Every row comes from one small tree of marks. Brackets hold a mark, then the marks that hang from it, in the order of their numbers. Every link used is in the known rows. Which tree was each row made from?
Known rows
{J26 J27 J883 {J966 J616}}: [-2.38 -1.08  0.93  0.38 -2.54 -4.54 -0.80  0.99  3.07  1.32 -1.89  1.50
  2.06 -0.84 -0.30 -0.77 -0.51 -0.06 -0.48 -2.53]
{J184 {J992 {J883 J26}}}: [-0.99 -0.66  0.66 -0.66  0.66  2.37  0.62  1.10  1.15  2.01 -2.52  2.11
 -2.67 -1.07 -4.12  0.60 -0.82 -1.44  2.63  1.78]
{J883 {J26 J27 J966}}: [-1.35 -0.27  1.20  0.43  0.13 -2.12 -0.02  0.51  2.26  1.13 -1.18  0.25
  0.87 -2.83 -2.72  0.40 -1.57 -1.29  1.52 -1.18]
{J883 {J26 J966} J992}: [-3.14 -0.20  1.23  0.13 -0.13  1.26 -1.01 -2.28  2.46  1.66 -1.84  2.29
  2.22 -2.03 -1.90  1.87 -1.33 -1.60  0.96 -1.39]
{J883 J26 {J992 J184}}: [-3.27 -0.07  0.62 -0.31  0.85  2.58  0.04 -2.73  1.96  2.03 -2.49  2.56
  0.88 -1.29 -2.83  2.51 -1.33 -0.63  2.63  0.22]
{J883 J992}: [-2.54 -0.78  0.39 -0.04  0.05  1.37 -0.44 -3.35  0.76  0.75 -1.18  2.25
  1.46 -0.55 -0.73  1.32  0.15  0.13  1.24 -0.40]
{J396 J528 J629}: [-5.28  0.15  0.24  0.32  0.08  1.82 -0.02  0.89  1.26  2.49  2.29  1.49
 -2.05  1.33  0.30  0.84 -0.25 -0.12 -2.46 -1.14]
{J26 J27 {J883 J992} J966}: [-2.56 -1.00  0.61 -0.12 -2.37 -0.58 -0.84 -1.38  2.53  0.80 -3.00  2.32
  2.40 -1.54 -0.49  0.38 -0.74  0.54  0.32 -2.13]
{J396 J528 {J883 J992}}: [-4.55  0.15  0.44  0.12  0.63  0.52 -0.55 -1.48  1.53  3.36  1.20  2.64
 -0.04 -0.45  0.13  3.90 -0.60 -0.86 -1.42 -1.75]
{J26 {J27 J15} {J883 {J992 J184}}}: [-3.68 -1.61  0.08 -0.74 -1.43 -0.73  1.37 -1.21  1.30  1.79 -3.21  1.92
  0.80 -1.57 -2.25  3.03 -1.03  1.84  1.82 -1.36]
{J992 J184}: [-2.35 -0.51  0.17 -0.10  1.14 -0.71  0.37 -1.52  1.40  1.00 -0.81  1.56
 -0.50  0.05 -2.64  0.52  0.12  0.81  1.77  0.55]
{J966 J616}: [-2.31 -0.81  0.77  0.48 -0.09 -2.71 -0.42 -0.80  1.46  0.99 -0.13  1.55
  1.09  0.18 -0.50  0.19  0.32 -0.46  0.46 -0.88]
{J184 J992}: [-1.92 -0.76  0.09 -0.20  1.29 -0.55  0.20 -1.18  1.49  0.95 -1.27  1.30
 -0.74  0.21 -2.79  0.52  0.32  0.46  1.67  0.80]
{J396 J528 J629 {J883 J26 J992}}: [-6.52  1.49  0.66  0.27  0.61  3.67 -0.17 -0.04  2.09  4.67  0.99  2.56
 -1.44 -0.28  0.28  4.63 -2.23 -2.28 -2.31 -2.27]
{J883 J26 J992}: [-2.28  0.08  0.80 -0.01  0.26  3.16 -0.18 -2.82  1.14  1.32 -1.66  1.65
  1.45 -1.88 -0.95  1.69 -0.81 -1.15  2.03 -0.65]
{J883 J26}: [-1.15  0.43  0.76  0.30  0.59  1.84  0.25 -0.94  0.96  0.64 -0.57  0.08
  0.18 -1.82 -1.16  0.12 -0.21 -0.87  1.68 -0.29]
{J396 {J883 {J26 J966} J992}}: [-3.63  0.70  1.22  0.30  0.55 -0.38 -0.80 -2.16  2.86  2.71 -1.52  2.37
  1.65 -2.35 -1.71  3.74 -1.79 -2.30  0.18 -2.15]
{J992 J184 {J883 J26}}: [-1.59 -0.49  0.73 -0.57  0.58  2.57  0.74  0.87  1.20  1.86 -1.98  2.57
 -2.49 -1.27 -3.83  0.67 -1.02 -0.99  2.58  1.42]
{J26 J27 J883}: [-0.69 -0.52  0.10  0.02 -1.77  0.06  0.35 -0.09  1.02 -0.14 -1.70  0.08
  0.30 -1.31  0.31 -1.36  0.38  1.18  1.01 -1.08]
{J184 {J992 J883}}: [-1.20 -1.50  0.24 -0.72  0.64  0.68  0.49  0.60  0.77  1.37 -2.05  2.76
 -2.71  0.26 -3.80  0.27 -0.02 -0.18  1.91  1.85]
{J27 J15}: [-2.30 -1.12  0.46  0.12  0.54 -1.88  1.33 -0.94  0.08  0.45  0.16  0.01
  0.12 -1.38 -1.70  1.74  0.45  0.62  0.91 -0.89]
{J883 {J26 {J27 J15}} J992}: [-2.39 -1.10  0.96 -0.11  0.07 -0.31  1.45 -1.29  0.51  1.78 -1.89  0.57
  1.54 -3.42 -2.58  3.70 -1.74 -0.71  2.66 -1.45]
{J992 J883}: [-0.67 -1.20  0.54 -0.27 -0.23  1.18  0.30  0.41  0.13  0.64 -0.67  2.06
 -1.63 -0.54 -1.66 -0.44  0.37 -0.22  1.23  0.81]

Write each row's tree
[-0.14 -1.11  0.66 -0.65  0.53  0.79  1.06  1.98  1.07  2.24 -3.02  1.64
 -2.70 -1.87 -4.83  0.67 -1.64 -1.24  3.34  1.48]
{J184 {J992 {J883 {J26 J27}}}}
[-5.08  1.35  0.62  0.26  0.69  3.06  0.21 -1.59  1.81  3.02 -1.05  2.14
 -0.54 -0.83 -0.35  3.87 -1.96 -1.87 -0.50 -1.76]
{J396 J629 {J883 J26 J992}}
[-0.57 -1.07  1.40 -0.08 -0.61 -0.86  0.22  2.30  1.67  1.71 -1.83  1.63
 -0.88 -2.81 -3.63 -0.01 -1.80 -1.87  1.63 -0.34]
{J992 {J883 {J26 J27 J966}}}
[-3.40 -0.44 -0.01 -0.61 -1.25  2.85 -0.30 -2.93  1.99  1.21 -3.05  3.14
  0.84  0.03 -0.67  0.99  0.12  1.46  1.23 -0.48]
{J26 {J883 {J992 J184}}}
[-1.47 -0.77  0.89  0.13  0.51 -1.63  1.96  0.57  0.40  1.15 -0.76 -1.05
  0.12 -3.40 -2.75  2.12 -1.21 -0.43  2.38 -1.20]
{J883 {J26 {J27 J15}}}
[-2.32 -0.62  1.22 -0.45  0.24  0.33  0.03  1.33  2.38  2.29 -2.06  3.05
 -1.56 -1.47 -4.76  0.92 -1.55 -1.59  1.65  0.62]
{J992 J184 {J883 {J26 J966}}}
[-2.81  0.92  0.79  0.18  0.88  1.72 -0.10 -2.55  1.54  2.23 -1.37  1.83
  0.86 -2.19 -0.91  3.54 -1.32 -1.76  1.01 -1.36]
{J396 {J883 J26 J992}}
[-5.42  1.85  0.62  0.58  0.97  2.31  0.36  1.82  1.79  4.06  2.25  0.95
 -2.73 -0.31  0.09  3.05 -1.70 -2.01 -2.55 -2.09]
{J396 J528 J629 {J883 J26}}
[-2.62 -1.59  0.27 -0.38 -2.03 -0.17  1.12 -1.27  0.55  1.04 -2.60  1.00
  1.55 -2.16 -0.39  2.15 -0.43  1.23  1.15 -2.05]
{J26 {J27 J15} {J883 J992}}
[-2.39 -1.46  0.66  0.07 -1.88 -3.64  0.90  0.92  1.69  0.68 -1.65  0.07
  1.09 -2.32 -1.48  0.82 -0.39  1.04 -0.02 -2.55]
{J26 {J27 J15} J883 J966}
[-1.54 -1.60  0.90 -0.68  0.55 -1.04  2.39  2.30  0.52  2.44 -2.30  1.31
 -2.51 -2.83 -5.41  2.68 -1.94 -0.66  3.28  0.54]
{J992 J184 {J883 {J26 {J27 J15}}}}
[-2.69 -0.98 -0.02 -0.58 -1.39  1.03  0.20 -1.83  1.90  1.37 -3.64  2.57
  0.88 -0.73 -1.31  0.98 -0.75  1.47  1.97 -0.55]
{J26 J27 {J883 {J992 J184}}}
[-1.16 -1.83  0.79 -0.80  0.79 -1.08  2.35  2.82  0.51  2.61 -2.82  1.09
 -2.70 -2.62 -5.65  2.62 -1.84 -0.98  3.21  0.78]
{J184 {J992 {J883 {J26 {J27 J15}}}}}
[-3.33 -0.79  1.08 -0.24  0.47 -1.22 -0.22 -1.28  3.15  2.61 -3.12  2.83
  1.44 -2.20 -4.48  2.72 -2.62 -0.99  2.48 -0.77]
{J883 {J26 J27 J966} {J992 J184}}
[-3.03 -1.40  1.71  0.50 -0.27 -6.42  0.80  1.84  2.37  2.47 -1.14  0.41
  1.95 -2.84 -3.35  2.71 -2.11 -1.90  0.84 -2.57]
{J883 {J26 {J27 J15} {J966 J616}}}
[-1.17 -1.38  1.13 -0.57  0.32 -1.42  0.41  2.64  2.33  2.68 -3.16  2.28
 -1.90 -2.05 -5.64  0.85 -2.13 -1.77  2.39  0.70]
{J184 {J992 {J883 {J26 J27 J966}}}}
[-0.66 -1.03  0.80 -0.53  0.43  0.58  1.23  1.90  1.15  2.14 -2.56  1.84
 -2.59 -2.01 -4.61  0.77 -1.71 -0.99  3.30  1.23]
{J992 J184 {J883 {J26 J27}}}
[-1.49 -0.80  0.53  0.16 -1.98 -2.01 -0.34  0.28  2.23  0.30 -1.82  0.63
  1.04 -1.50 -0.71 -1.14 -0.19  0.71  0.09 -2.02]
{J26 J27 J883 J966}
[-1.92 -0.86  1.10 -0.54  0.41  0.53 -0.12  1.53  2.41  2.38 -2.65  2.80
 -1.76 -1.29 -4.94  0.85 -1.39 -1.87  1.59  0.89]
{J184 {J992 {J883 {J26 J966}}}}
[-6.68  0.63  0.29  0.21  0.47  1.66 -0.35 -0.49  1.69  4.23  1.52  3.10
 -1.42  0.98  0.58  4.23 -1.37 -1.04 -3.05 -2.12]
{J396 J528 J629 {J883 J992}}
[-3.32 -0.59  0.60 -0.12 -2.31  1.07 -1.35 -2.56  2.57  0.73 -2.50  2.78
  2.42 -0.72  0.33  0.35  0.01  0.35 -0.46 -2.03]
{J26 {J883 J992} J966}
[-1.55 -1.20  1.22 -0.45  0.11 -1.42  0.51  2.27  2.37  2.61 -2.71  2.49
 -1.74 -2.28 -5.36  0.96 -2.31 -1.42  2.44  0.43]
{J992 J184 {J883 {J26 J27 J966}}}
[-2.42 -1.61  1.19  0.60 -0.55 -6.41 -0.62  0.57  2.69  1.58 -0.85  1.54
  1.86 -0.79 -2.14  0.34 -0.93 -0.90  0.28 -1.84]
{J26 J27 {J966 J616}}
[-5.12 -0.94  0.80 -0.24 -2.13 -1.75 -1.48 -1.56  4.12  2.28 -3.29  4.52
  2.68  0.51 -1.20  1.50 -0.87  0.02 -0.29 -1.84]
{J26 {J883 {J992 J184}} {J966 J616}}
[-4.79  1.22  0.58  0.55  0.66  0.50  0.81  2.68  1.85  4.29  1.65  0.43
 -2.86 -1.01 -0.69  3.15 -2.39 -1.97 -1.75 -2.24]
{J396 J528 J629 {J883 {J26 J27}}}
[-4.21 -0.88  1.00  0.14 -2.75 -1.21 -1.77 -1.92  3.27  1.60 -2.57  3.55
  3.39 -0.08  0.56  0.83 -0.27 -0.39 -1.05 -2.67]
{J26 {J883 J992} {J966 J616}}
